Every row comes from one small tree of marks. Brackets hold a mark, then the marks that hang from it, in alphabetical order. Every link used is in the known rows. Which tree was each row made from?
Known rows:
(maku (tikeso tofam) (ziros nedut)): [  6  24  29   3  26  -3  -5   7   0  -5  -4   6  -6  15 -19   4  -7  -4
   2  13 -13 -16  16   2  10 -12]
(maku ropuv (tikeso kasum) (ziros fenok)): [ -5  27   9  19  -6  -4  -7  -1  -2   1 -22  17   0  27  -8  10 -12  -2
  20  17 -10   3   1  15   2  12]
(tofam (lezog nedut) (ropuv (maku ziros))): [-26   4  -6  -2  18  12   3  -4  20 -11   9 -13  11  -2  -1   9  10  -8
  -6  20  -8   1  -8   0  -1  -2]
(tikeso (kasum gote (lezog fenok)) (tofam (ropuv maku))): [-11 -20 -13 -22  -7   8   3 -32   0  21  -6 -19  27 -18   0  15  18   1
  10   0   5   5 -19   6  -2 -18]
(maku ropuv (ziros fenok kasum nedut)): [  4  12  14   9  -7   0   1 -15  10  -6  -5  19  -4  28 -21   2  -5   2
  -3  17 -16  19   6   4  10  15]
(ziros (fenok (ropuv maku)) (kasum lezog) (nedut gote)): [ 15 -36   8  -2  -7   2   6 -11   5   6  11 -14 -11  -2  -4 -10  -7   8
 -25   4  15   5  -5   5  15   6]
(lezog (fenok gote (ropuv (maku ziros))) tofam): [ -2 -13   3   9   9  19   4  11 -11  -4   6  40 -10  -3  17   1   0  13
   3 -20  -6  11  15  -6   1   4]
(kasum gote (lezog (nedut ziros) tofam)): [  7 -13  -8  -3  -9 -16   2  10   5  -1   5  -2   2  -1  15  -9   5  -1
   3 -18  -3  -6  -3 -11 -12  -2]
(lezog (fenok (ropuv maku)) nedut): [-12  -6   1 -19  -3   4   0  10  -6  -3  24   4   3  -3   7  -1   6  16
 -20  12   5   1   8   4   7  -5]
(fenok gote (ropuv (maku tikeso ziros))): [ -5   0  14  13  44  21  -5  25 -12  -5   1  36 -18  -4  -2  14 -14   8
  -4  -1 -10  -6   6  13   6   4]
(lezog (fenok gote) (nedut (ziros kasum)) (tofam (ropuv maku))): [-11 -13  -8 -10 -13 -20  18  -2   3 -13  16  -3  -1  -8   5   3  12  21
  11  -9 -10   9 -19 -13  -6   5]
(kasum gote (lezog (fenok (ropuv maku)) (nedut ziros) tofam)): [  0 -41 -16 -17 -19  -6   7   5   3   9  17  13  -2  -5  24  -9  10  13
  -5 -29   1   9   1  -3  -4  -9]
(tofam (lezog nedut) ropuv): [-15  35 -13 -16  -5   3  -1   2  17 -21   5 -38   7   2   4  12   8 -15
  -6  23   4 -14  -7  -8   0  -4]
(tikeso (kasum lezog)): [ -4  10   2  -4  -5  -1  -1  -4   1   2  -3 -12   9  -4   6   9   2  -7
   7  11   8 -14  -4   5  -9   2]
(kasum ziros): [ -5  24  12   0  19   4 -10   7  -2  -8   7  -3   9  -3  -4  -9  -2 -14
   1   3  -1 -13   9  -8  -2   6]
(kasum (lezog (fenok ropuv) nedut tofam)): [  1   9 -17 -12 -40  -6   2  -3   3  -9  18   4 -10  10  31  -5   5   7
  -5 -15  11   1  20  -7   1 -11]
(kasum gote (lezog fenok nedut)): [ -7  -6 -22 -10 -22   8   3  -9  -4   3   7   3   6   2  -1   1   4  -2
 -20  -8   5   8   8   1  -6  -7]
(lezog (fenok gote ropuv) nedut tofam): [  6  15 -10 -10 -20  -1   6  16 -11 -13   9  15 -18   2  20   5   5  12
  -4 -16   4   4  15 -11   3  -5]
(ziros (kasum lezog) (nedut (gote (fenok ropuv)))): [ 21 -11  -3 -10 -15   0   7  16  -2  -2 -15 -13 -24   1  -3  -7 -15  -3
 -19   2   1   5  14   3   4   5]
(maku ropuv): [ -3  31  10   0  13   3 -14  20   1  -9  -5   3   8  13   4   9  -5   1
  -1  28  -6 -10   7  -1  -1  16]
(tofam ropuv): [ -9  32   3 -13   6   9 -11   8   0 -19  -2 -23  12  -2   2   6  -4  -8
  -2  22   2 -22  -4  -9  -2   4]
(maku tikeso ziros): [ -8  26  17  19  22   7 -10  17  -7 -14  -3  13  -2  15  -7   1 -17  -7
   3  13 -11 -17  13   4  -2   5]
(kasum (gote (fenok (ropuv maku))) (lezog nedut tofam) ziros): [  5 -24 -18  -1  -7   0  -3   6  -1  14   3  24 -15  -9   6 -20  11   0
  -9 -29   5  20  12   0  -1 -13]
(maku ropuv (ziros fenok (kasum gote) nedut)): [  8  -5   6   7  -3   8   0 -14   3   2 -14  27  -3  23 -26   6  -1  -2
  -8   7 -18  28  -2   6   9  14]
(gote (fenok (ropuv maku))): [  0   6   9  -6  12  12 -12  30  -9   1  -4   3   0  -6  -1  -9  -6   4
 -14  20   6  -7  13   2   2   2]
(lezog (fenok gote ropuv) nedut): [ -2  15 -12 -19  -8  10   7  13 -14 -10   9   9 -13  -6   8  12  -1   9
 -15  -7   0   4  12  -1   5  -2]
(tikeso (kasum gote) (tofam (ropuv maku))): [ -4  -9  10 -20  25   3  -5  -6  -6  14 -11 -25  26 -23  -7  17  17   0
  13  20  -1  -7 -30   4   3 -11]
(tikeso (kasum (lezog (nedut gote ziros))) (tofam ropuv)): [  3 -10  -5 -28  -1 -30  15  -4   8   6 -13 -58  16 -20  17   7   1  -4
  25  -1 -10 -18 -23  -1  -8  -8]

Write each row's tree:
[ 11 -34   1  25   0   0   6  11  -3   6 -11  12 -12   0  18 -18 -11   4
   5 -10  -8  16  12   2  -5  10]
(nedut (gote (fenok (ropuv (maku (ziros (kasum (lezog tofam))))))))
[  7 -10  -4  -4  15   3   4 -35   2  27   4   2   3 -26   0   4  12  -3
  16 -26  12  10  -8   9   9 -13]
(tikeso (kasum lezog (ziros (fenok gote (ropuv maku)))) tofam)
[  0  -5  20  23  20  15   1   5  -5  -2  -1  31 -18  10 -35   0 -11   9
 -17   1   2   1   6   5  10   3]
(ropuv (maku tikeso (ziros (fenok gote) nedut)))
[  8  17   0  24 -31 -11  -3 -27   8  -7  10  -9   5  14   7 -15  -1  -3
   6   0  16   0   2 -11  -1   4]
(ziros fenok (kasum (lezog tofam)))
[  3  -8 -19  -8 -10  -7   3  15  -1   8 -14  -4   2  -5  -7 -10  -6  -6
  -8 -11  -7   2   7   0 -15  -1]
(kasum (gote fenok) (lezog (nedut ziros)))
[ -1   8  13   4  36  14  -9  31 -14  -6   6  18 -18  -7  -2  14  -9  12
 -10   9   5 -16   1   9   8   2]
(fenok gote (ropuv (maku tikeso)))
[  9 -17 -16 -12 -30  -4   6  -8   1   0   6   5  -4   1  25  -4   3  -1
  13 -32  -7  10   0  -8  -6   1]
(nedut (ziros (kasum gote (lezog (fenok ropuv) tofam))))
[  6  16   4   6  16   3   0  -9   1  15  -5 -18  -5  -9  -5  20   8  -4
  14   9  17  -5 -13   9  14 -13]
(ziros (fenok gote (ropuv (maku (tikeso kasum (tofam lezog))))))
[ -7  16  17 -12  30   2 -12  -2   4  -2   6 -27  26 -13  -2   5   6   2
   3  29   2 -21 -10  -5   5  -9]
(tikeso (tofam (ropuv maku)))
[ -2   3   4  -1   2 -12   3  -7  11  -6  10 -15  10  -3   5  -2  -7  -5
   9   2  -8 -12  -4  -2  -9  12]
(nedut (ziros (kasum lezog)))
[  3 -23   3   0  -9 -31  11  25   0  -9  -9 -32   1  -6   5 -20  -3  12
   9  10 -11   0 -14 -12 -10  11]
(lezog (nedut (gote fenok) (ziros kasum)) (tofam (ropuv maku)))
[-10   5  20  31  17   8 -11   0  -4  -2   4  15   7  14 -18 -11 -14   2
  -5  15   3  -8   6   6   4   5]
(ropuv (maku tikeso (ziros fenok)))
[  1 -20 -11  10 -20 -18   9   5   5  -4  -4 -23  -5  -2   7 -15   0  10
  -4   8   4   8  -7  -5  -8   2]
(ziros (kasum (lezog (nedut (gote fenok)) (tofam (ropuv maku)))))
[ 12  -5  15  10   2   6  -1  10   1  -2 -21   5  -3  22 -10  -6 -17  -1
 -11  10 -10   7  13  -2   6  20]
(maku ropuv (ziros fenok (nedut gote)))
[ -2 -10  -9  -6   5   7  -1 -12  -3  13  -7   3   7 -14  -3   4   8 -20
   9 -17   1   4  -9   5  -9  -1]
(tikeso (kasum gote lezog ziros))
[  8  -7  -4   3 -14  -1  -2   2  -5   7 -10   0   3  -2  13   5  10  -7
  12  -7   9  -4 -10  -3 -11  -2]
(tikeso (kasum gote (lezog tofam)))
[ -2  32   2  31  13  12  -7   7  -5  -6 -19  34 -10  23 -13  12 -21   2
   5   2 -12   5  12   7   3  16]
(maku ropuv tikeso (ziros (fenok gote)))
[  7  16  10   4 -22 -27   0   7   4 -10   8 -17   7  11   9 -23  -1   2
   8  -1   5 -13   1 -19  -4   3]
(lezog (nedut (ziros fenok)) tofam)
[  1   2 -14   9  -6  14  -8 -26   2   9   1   2  10  -2 -10 -15  -2 -22
  -8 -23  12   6   4  -4  -2  -1]
(kasum gote lezog (ziros fenok))
[ -2  19 -22 -13 -12 -11  13 -48   9  10  -5 -22   6 -18  -6  10  13 -11
  21 -24   6   8 -16   1   3 -19]
(tikeso (kasum (lezog nedut) (ziros (fenok gote))) (tofam ropuv))
[ -2 -31   5  -6  12   3   1  -3   0  18   1  19 -13  -5 -27   5  11  -4
  -6 -10   7   3 -11  16   2  -9]
(ropuv (maku (tikeso (kasum gote lezog (ziros nedut)))))
[  7  -6  -9   9 -14 -14   3  -9   1  -3  11   2  -5   4   8  -1  11   1
  -3  -5   0  10  -6  -3  -5  -4]
(ziros (kasum gote (lezog nedut tofam)))
[ -6 -20  -4  16   0   3  -6 -24  -3  22  -1   8   4  -4 -20  -6   4  -9
   4 -13  16   7 -14  15   0  -5]
(ropuv (maku (tikeso (kasum gote lezog (ziros fenok)))))
